Known rows, with every step that occurs:
dolop, zesar, migom, kota: [ -1.2,  -2.8,  14.4,   7.2,  16.7,  19.5, -29.4,   9.0,  24.8,   4.1,
  10.6, -37.0, -12.5,   4.0,  28.7,  -8.7,  -9.7,  10.6,   6.2, -22.3,
   6.1,  -2.6, -37.9, -34.5, -12.5, -16.2,  -9.8, -11.4]
zesar, migom: [  7.1,  -4.1,  25.3, -10.3,  33.2,  21.9, -17.8,  16.7,  12.5,  15.6,
  12.6, -24.7, -10.3,  -1.2,  30.3, -13.5,  -0.1,   6.1,  -2.7, -42.4,
   5.2, -20.1, -40.3, -23.5,  -8.4, -15.1, -16.5, -12.7]
vobefo, tolap, lerok, zesar, migom: [ 22.2, -12.3,  11.5, -18.5,  26.8,  17.6,  -7.4, -23.2,  20.7,  -5.8,
  -3.0,   9.4,  -1.2, -36.8,   5.2,  35.4, -12.3,  15.2,  -7.2, -53.7,
  -2.0, -15.1, -21.4,  -5.3,   3.9, -32.5, -12.1,  -5.4]
migom, kota, dolop: [  6.3,  -3.6,   8.1,  12.2,   7.4,   3.2, -15.0, -16.0,   4.8,  30.7,
  20.3, -25.6,  16.5,  35.6,  11.7, -13.8,  -2.1, -10.9,   7.2,  54.3,
 -18.7,  10.9, -32.5, -34.5,  -7.5, -18.1,  -9.1, -41.6]
lerok, tolap: [ 13.1,  -0.2,  22.4, -20.4,   9.8,  19.1, -23.0,  -6.5,  -1.4,  -9.5,
 -10.8,  10.6,   8.4,   4.3,  11.8, -39.3, -11.4,  20.5,  -7.1, -55.9,
  -9.6,  24.6, -17.3, -11.6, -16.5, -30.5,   0.2, -30.7]
kota, dolop, zesar, lerok, tolap: [-19.1,  -0.9,  10.6, -12.6,  11.5,   3.6, -41.1, -30.6,  -1.1,   1.0,
 -34.4,  21.8,  18.9,   0.8,  17.6, -16.5, -36.1,  32.7,  11.1, -35.8,
 -13.2,   8.0,   3.8,  -5.3, -19.6, -32.1,   5.8, -25.8]
dolop, kota, lerok: [ 29.4, -14.4,  36.2,   8.6,   7.6,   3.1, -29.9,  -6.6,   5.9, -11.0,
  22.1,  18.9,  25.2,   2.4,   1.6,  45.3,  -7.5,  -9.0, -31.8, -40.5,
 -13.4,  30.6, -37.4,  -7.4,   5.3,   1.4, -21.9, -14.0]
tolap, lerok, kota, dolop: [ 32.2, -11.9,  11.4,  -5.1,  11.4,  -6.5,  -7.5, -33.4,  -5.5,   3.5,
  16.0,  10.2,  31.2,  25.5, -14.1,  25.5,   4.5, -19.8,  -7.5,  38.8,
 -35.0,   5.6, -19.8, -21.2,   9.1, -15.8, -22.3, -50.0]
kota, migom, zesar, lerok, tolap: [ -6.1,   1.5,   3.3, -18.6,   5.2,  24.3, -22.7,  -9.2,  -1.8, -17.0,
 -26.1,  16.7,   8.8, -15.8,   4.9, -22.7, -40.3,  37.6,  16.1, -43.2,
   4.7,  20.4, -10.0,   5.8, -14.8, -29.4,  11.8, -17.1]
vobefo, tolap, lerok: [ 63.1,  -9.8,  18.2, -17.1,   0.9,  14.2,  -9.2, -19.2,   2.0,  -1.7,
  16.4,   4.6,   0.5,  17.1, -33.4,  36.5,  17.2,  16.6, -22.6, -32.9,
 -16.4,  16.7, -27.1, -27.8,  14.9, -51.8,   4.7, -29.4]
migom, zesar, dolop, kota, lerok: [ 17.6, -24.4,  18.4,  18.8,  15.7,  -8.5, -41.7, -18.6,  17.3,   0.8,
  14.1,  19.0,  29.2,   6.2,  -8.0,  66.9, -22.0,   0.6, -19.3, -19.3,
 -16.0,  22.5, -32.8,  -5.3,   0.0,  10.1, -20.0, -11.6]
lerok, zesar, dolop, kota: [-15.7, -10.5,  21.9,  22.4,   7.4, -25.4, -48.9, -24.2,  27.4,  51.2,
  27.6,  15.7,  15.8,  14.3,  10.6,  41.9, -22.5,   0.6, -32.7, -18.3,
 -13.5,  10.0, -15.3, -25.8, -15.3,  -0.7, -25.0, -22.1]
vobefo, tolap, lerok, zesar, dolop, kota: [ -2.5, -17.2,  14.8,  16.6,   4.6, -27.0, -45.3, -43.3,  25.0,  47.3,
  27.8,  27.0,  15.8,  12.2,  -7.7,  69.2, -17.3,   3.7, -36.0, -19.1,
 -20.9,  17.8, -10.3, -26.1,  -7.1, -13.1, -18.5, -24.2]
dolop, kota: [ 13.1,   7.4,  42.6,   6.2,  -4.3,  -6.0, -38.7,   1.1,  13.6,  34.4,
  43.9,  -3.5,   2.6,  26.1,  14.8,   5.3,   7.1,  -6.8, -39.8, -30.6,
  -2.5,  23.8, -32.1, -34.1,  -9.1,  -6.7, -22.6, -30.1]
vobefo, tolap, lerok, kota, migom: [ 40.7,  -1.5,  13.2, -14.2,  -4.1,  19.3,  24.6,   5.6, -16.1, -24.7,
  33.3,  -2.2,  18.1,   6.7, -21.8,  14.3,  -5.3,   1.6,  -9.3,   0.9,
 -12.5,  15.0, -26.9, -12.8,  11.7, -26.6,   1.9, -54.1]
zesar, lerok, kota, migom: [  4.5,   2.5,  15.8,  -2.7,   0.7,  22.4,  14.1,  25.6, -16.7,  -9.3,
  21.9,  -7.8,  15.1,   1.3,   6.0, -10.9, -21.0,   3.7,   0.9,  -7.4,
   1.0,   2.2, -25.1,  -5.5,   4.2, -16.4,  -0.5, -39.9]
migom, zesar, dolop, kota, lerok, tolap: [  7.3, -19.5,   8.3,  -5.7,  13.0,   0.9, -41.3, -39.1,   9.5, -22.9,
 -14.4,  41.2,  28.9, -11.4,  -5.5,  33.3, -35.1,  16.2,  -8.4, -47.4,
 -21.7,  42.0, -16.0,   4.5, -12.2,  -6.0,  -8.3, -20.0]
vobefo, tolap, lerok, zesar, migom, kota: [ 10.6, -12.1,  -0.1,  -0.3,  11.6,  23.6, -13.2, -16.2,  25.0,  -7.1,
   9.6,  -8.8,  -9.8, -22.6,  11.0,  25.4, -14.7,   9.7,   0.3, -38.5,
  -0.5,  14.5, -35.6, -19.6,   0.0, -33.4,  -6.1,  -1.3]
migom, zesar: [ 45.2,  10.3,  14.0,  -2.2,   3.1,  28.5, -25.7,  24.4,  24.7,  -5.5,
   7.7, -41.3,  -3.5,  17.9,  -3.1, -23.9,   3.3,  29.4,  -0.1,  -1.2,
  26.7,  -3.1, -36.8, -15.3,  -7.3,  -9.9,  -4.3, -21.6]
vobefo, tolap: [ 29.6,   0.8,  16.9,  -3.7,   5.5,  20.7, -11.8,   3.3,  -0.5,  30.9,
  19.8, -29.2,  -5.7,  44.0,   6.7,  -7.3,  16.9,  30.1, -20.5, -32.4,
   0.8,   4.2, -28.3, -30.5,  -2.6, -49.5,  10.1, -38.5]

Rows:
[  6.1, -17.2,   8.7, -12.5,  19.2,  18.3, -29.6, -27.9,   5.7, -43.7,
 -24.6,  25.0,  21.0, -23.7,  10.8,  10.0, -33.2,  18.0,   5.6, -62.4,
 -17.8,  31.3, -18.8,   1.6, -12.0, -18.0,  -1.5, -13.2] => dolop, zesar, migom, kota, lerok, tolap
[ -1.6,  -7.2,   6.8,   5.5,  15.4,  26.4, -16.6,   3.7,  26.0,  -1.8,
   9.4, -20.2,  -9.9, -22.4,  28.1,  -1.9, -18.2,   5.8,   3.0, -38.5,
   8.2,   7.1, -39.7, -18.8,  -7.8, -20.7, -12.1,   1.9] => lerok, zesar, migom, kota
[ -2.1,  -5.5,  16.7,  -7.2,  34.5,  -0.1, -28.2, -15.0,  17.2,  11.7,
  -0.4, -19.3,  11.1,   8.9,  28.7,   8.2,  -8.8,   5.5,   5.5,   3.2,
 -10.4, -37.1, -17.2, -24.7, -11.9,  -3.9, -21.1, -36.3] => lerok, kota, dolop, zesar, migom
[  0.8, -21.6,  15.7,  -5.7,  15.3,  -1.8, -37.8, -37.8,   2.3, -15.0,
 -10.8,  44.7,  29.8,  -8.6,   0.6,  29.2, -33.4,   9.0, -13.3, -59.2,
 -29.5,  42.8, -15.0,   1.6, -12.4, -10.7,  -8.9, -19.8] => zesar, dolop, kota, lerok, tolap
[ 12.8,  -4.3,   8.8,   1.1,   9.1,  21.3, -28.5,  10.6,   4.0, -12.8,
  -1.1,  -3.0,   4.6,   4.4,   7.2,  13.5, -13.5,  16.9,  -5.0, -41.2,
  11.4,   1.5, -24.3,  -1.9,   5.8, -11.4, -14.2,  -8.7] => migom, zesar, lerok, kota
[  3.6,   1.7,  27.1,  -7.5,  32.1,  10.6, -31.0,  10.0,  22.7,  10.8,
  -0.7, -29.6,  -3.7,   4.8,  31.4,  -6.8,  -4.8,  19.3,   0.7, -30.4,
   6.2, -38.6, -25.3, -26.7, -15.2, -11.5, -14.4, -22.7] => dolop, zesar, migom
[ 25.9,   0.5,  20.1,  -1.0,   9.6, -12.7, -31.0, -25.3,  11.0,  -0.1,
  -3.0,  -9.0,  31.1,  33.5,  -1.8,  10.8,   0.4,   7.9,  -5.7,  38.7,
 -22.2, -22.5,  -3.2, -28.6,  -5.0, -10.9, -13.5, -57.4] => tolap, lerok, kota, dolop, zesar
[  2.3,  -5.4,  12.4,   6.0,  18.0,  27.5, -19.2,  14.4,  18.5,   7.9,
  20.5, -31.5, -16.7,   0.7,  27.2, -10.9,  -6.2,  -0.1,   4.1, -29.3,
   5.9,  10.8, -48.7, -31.7,  -8.2, -17.2, -11.8,  -4.2] => zesar, migom, kota
[ 42.2,  12.4,   6.0,  -6.0,  -3.7,  30.4,   1.7,  25.8,  11.9, -26.4,
  18.9, -34.0,   8.9,   4.5, -12.8, -15.1,  -7.9,  20.7,   6.5,  20.5,
  21.6,   0.2, -34.3,  -6.4,  -2.8,  -4.3,  -0.9, -39.7] => lerok, kota, migom, zesar
[ 21.5, -15.5,  18.7, -16.7,  16.1,  19.9, -21.1, -17.6,  -4.7, -36.5,
 -20.7,  31.3,  25.9, -12.7,   3.4,  -3.8, -21.8,  16.5,  -5.0, -65.2,
 -18.6,  34.9, -19.6,   5.8,  -7.9, -22.4,  -1.3, -21.3] => kota, lerok, tolap
[  4.4, -17.3,  -3.5,  21.3,  26.3,  -0.4, -41.9,   6.1,  27.4,  39.4,
   0.8, -30.1,   6.9,  34.5,  -3.9,  11.7, -18.6,  27.7,   7.6,  20.6,
   0.2, -19.2, -26.2, -24.2, -16.1,  -3.2,  -5.5, -21.8] => migom, zesar, dolop
[-13.4,  -3.4,  14.3, -15.6,  10.5,  19.5, -31.5, -11.3,  -4.8,  -2.5,
 -27.2,  23.9,   5.8,  -7.9,  18.6, -25.2, -29.6,  29.0,   2.9, -70.5,
  -4.9,  21.2,  -9.4,  -1.3, -14.2, -36.1,   5.5, -10.1] => zesar, lerok, tolap
[ 23.9,   5.3,  21.0,  -5.9,   0.9,  22.3,  20.0,  28.7, -13.2, -14.9,
  32.9, -17.5,  17.1,   9.2,   2.0, -20.5,  -7.6,  -1.3,  -6.5,   2.8,
  -2.0,   4.5, -29.7, -12.1,   3.0, -11.8,  -3.5, -51.6] => lerok, kota, migom
[-18.0,   0.3,  18.3,   8.1,  12.6,  -2.4, -42.9,  -5.4,   4.3,  31.5,
 -16.6,  -9.6,  15.3,  23.9,  22.6,  -3.0, -24.5,  25.3,  10.5,   3.6,
  -0.7, -26.9,  -5.9, -18.8,  -8.2, -23.6,   0.3, -21.8] => kota, dolop, zesar, lerok
[  9.4, -10.0,   7.3,   0.7,  13.2,  22.5, -14.5,  -7.1,  25.7, -12.7,
   9.6,  -8.3,  -7.4, -27.6,  13.6,  15.6, -16.2,   2.8,   2.7, -38.0,
   2.0,  11.4, -38.4, -19.0,  -1.6, -24.6, -13.4,   4.7] => tolap, lerok, zesar, migom, kota
[  2.3,  -3.0,  19.2,   3.9,  11.3,  10.3, -35.8,   7.3,   1.2,  -6.5,
  -4.9,   0.3,  11.4,  12.5,  17.2,  11.1, -14.2,  16.5,  -9.6, -46.7,
   1.8, -11.2, -12.8,  -9.9,   2.8, -15.5, -15.7, -17.9] => dolop, zesar, lerok, kota
[-14.6,  -0.7,  15.2, -13.7,  11.0,  10.8, -42.5, -14.7,   0.0,  -5.8,
 -33.4,  20.3,  11.0,  -3.1,  19.2, -20.9, -33.4,  37.6,   7.3, -60.3,
  -4.2,   8.3,   0.0,  -3.5, -17.6, -33.8,   7.1, -19.3] => dolop, zesar, lerok, tolap
[  4.7,  -6.3,  19.5, -10.9,  30.5,  20.2, -14.1,   0.8,  22.4,   1.8,
  -2.8,  -4.7,  -0.8, -30.9,  29.4,   1.0, -16.4,  13.8,  -3.7, -52.6,
   9.0, -25.0, -27.1,  -4.8,  -7.0, -18.4, -17.2,  -3.3] => lerok, zesar, migom
[ 54.2,   6.5,  -1.5, -12.4,  -6.7,  28.0,   4.9,   4.7,   9.9, -31.3,
  19.4, -22.9,   8.1,   3.1, -30.2,  11.8,  -6.2,  25.8,   3.9,  17.5,
  13.8,   8.6, -30.3,  -7.0,   4.3, -14.0,   4.7, -41.8] => vobefo, tolap, lerok, kota, migom, zesar
[ -4.9,  -8.8,   0.8,   7.1,  17.6,   2.3, -11.7, -30.9,  12.2,  24.5,
  10.8, -13.8,  15.5,   6.6,  19.3,   2.8, -16.3,  -9.7,  13.1,  41.0,
 -17.5,   0.3, -28.6, -23.6,  -9.6, -15.5, -15.2, -29.5] => lerok, zesar, migom, kota, dolop
[ -6.2,   1.1,  21.2,  11.7,  -0.8,  -7.9,  -4.6,   7.5,   1.5,  34.4,
  46.8,  -9.5,  17.9,  21.5,   1.2,   6.1, -20.3,  -5.7, -13.8,  24.1,
 -11.6,  10.7, -25.7, -27.3, -10.8,  -2.7,  -5.4, -51.7] => zesar, dolop, kota, migom
[  8.1,   6.6,  17.8,  10.1,   7.3,  -7.9, -34.4, -12.1,  18.5,  19.1,
   1.9, -33.9,  21.0,  40.3,  16.3, -14.9,  -5.3,  11.8,   4.4,  49.5,
 -10.2, -19.3, -11.9, -38.0, -17.1, -14.1,  -6.7, -50.2] => migom, kota, dolop, zesar
[ -3.7,  -7.0,  16.9,  22.4,   7.4, -20.4, -55.3, -16.0,  30.2,  49.7,
  32.5,  -4.5,   7.9,  31.6,   1.2,  38.3, -12.9,   3.5, -24.5,   2.3,
  -5.0,  13.1, -25.2, -32.4, -17.4,   8.2, -21.2, -27.0] => migom, zesar, dolop, kota
[  3.9,  -6.9,   0.6,   3.2,  13.0,   0.7, -19.8, -25.8,  -2.4,  16.5,
   3.6,  -1.2,  25.6,  24.7,   4.3,  13.9, -13.1,  -2.7,   6.6,  38.5,
 -16.1,  -2.9, -17.6, -11.1,   1.0,  -9.1, -16.8, -36.7] => migom, zesar, lerok, kota, dolop
[  7.4, -19.0,   9.0, -13.9,  19.2,  23.7, -22.2, -24.5,   1.5, -42.9,
 -19.0,  29.1,  17.4, -25.6,   9.8,   8.7, -30.7,  11.6,   5.0, -67.0,
 -18.0,  40.6, -26.9,   3.8,  -8.5, -20.4,  -3.0,  -9.3] => zesar, migom, kota, lerok, tolap
[  3.4, -14.2,  20.4,  -6.0,  29.9,  12.2, -20.0, -18.0,  23.3, -10.9,
  -0.3,  15.9,  11.2, -45.5,  22.6,  38.2, -25.8,   2.7, -12.0, -60.0,
  -0.6,  -8.3, -27.2,   4.3,  -2.0,  -6.6, -23.6,   3.0] => dolop, kota, lerok, zesar, migom
[ 14.0,   7.9,  26.2,   5.4,  12.0,  -9.8, -34.2,  -9.0,  15.0,  24.6,
  -2.5, -30.9,  25.5,  44.5,  14.6, -18.6,   0.1,  16.0,   0.8,  44.2,
 -10.1, -31.5,  -7.2, -34.4, -15.9, -12.8,  -7.1, -57.1] => kota, dolop, zesar
[ -5.5,  -1.0,   5.7, -16.3,   8.3,  23.7, -35.6, -12.5,   3.2, -13.8,
 -31.3,  18.6,   4.4, -12.1,   8.4, -20.3, -34.3,  39.3,  11.1, -58.5,
   6.2,  21.5, -11.0,   3.5, -15.4, -30.4,   8.8,  -9.5] => migom, zesar, lerok, tolap
[-22.0,  -0.3,  13.1,  13.9,  10.2,  -0.8, -42.6,  -7.4,   6.5,  29.2,
 -14.7, -13.3,  12.0,  22.0,  22.6,   1.2, -26.1,  23.8,  13.7,   5.1,
   0.5, -17.5, -10.1, -20.9,  -9.2, -24.8,   1.4, -16.7] => migom, kota, dolop, zesar, lerok
[  6.5, -12.2,   0.2,   3.1,  15.3,   0.9,  -9.1, -39.9,  13.5,  14.2,
  10.3,  -3.2,  17.6,   0.0,   4.2,  20.6, -13.7, -13.2,  11.1,  40.9,
 -25.0,   5.9, -26.3, -23.3,  -2.5, -18.6, -15.2, -28.8] => tolap, lerok, zesar, migom, kota, dolop
[  4.6, -29.2,   3.0,  15.0,  25.7, -11.6, -29.5, -20.1,  24.1,  26.4,
  -9.4,  14.0,  21.4,  -0.6, -12.5,  43.3, -28.7,  14.6,  -8.0, -10.2,
 -20.3, -16.9, -11.0, -13.5,  -3.8, -20.5, -10.9, -13.3] => tolap, lerok, zesar, dolop
[  6.1, -13.2,  -6.6,   1.9,  13.2,   2.0,  -7.3, -50.2,  10.7,  19.3,
  11.6,  -3.5,  16.2,   5.6,   0.9,  30.0, -13.3,  -5.1,  11.0,  41.2,
 -26.1,   8.3, -25.0, -23.4,  -1.4, -28.1,  -8.5, -33.6] => vobefo, tolap, lerok, zesar, migom, kota, dolop
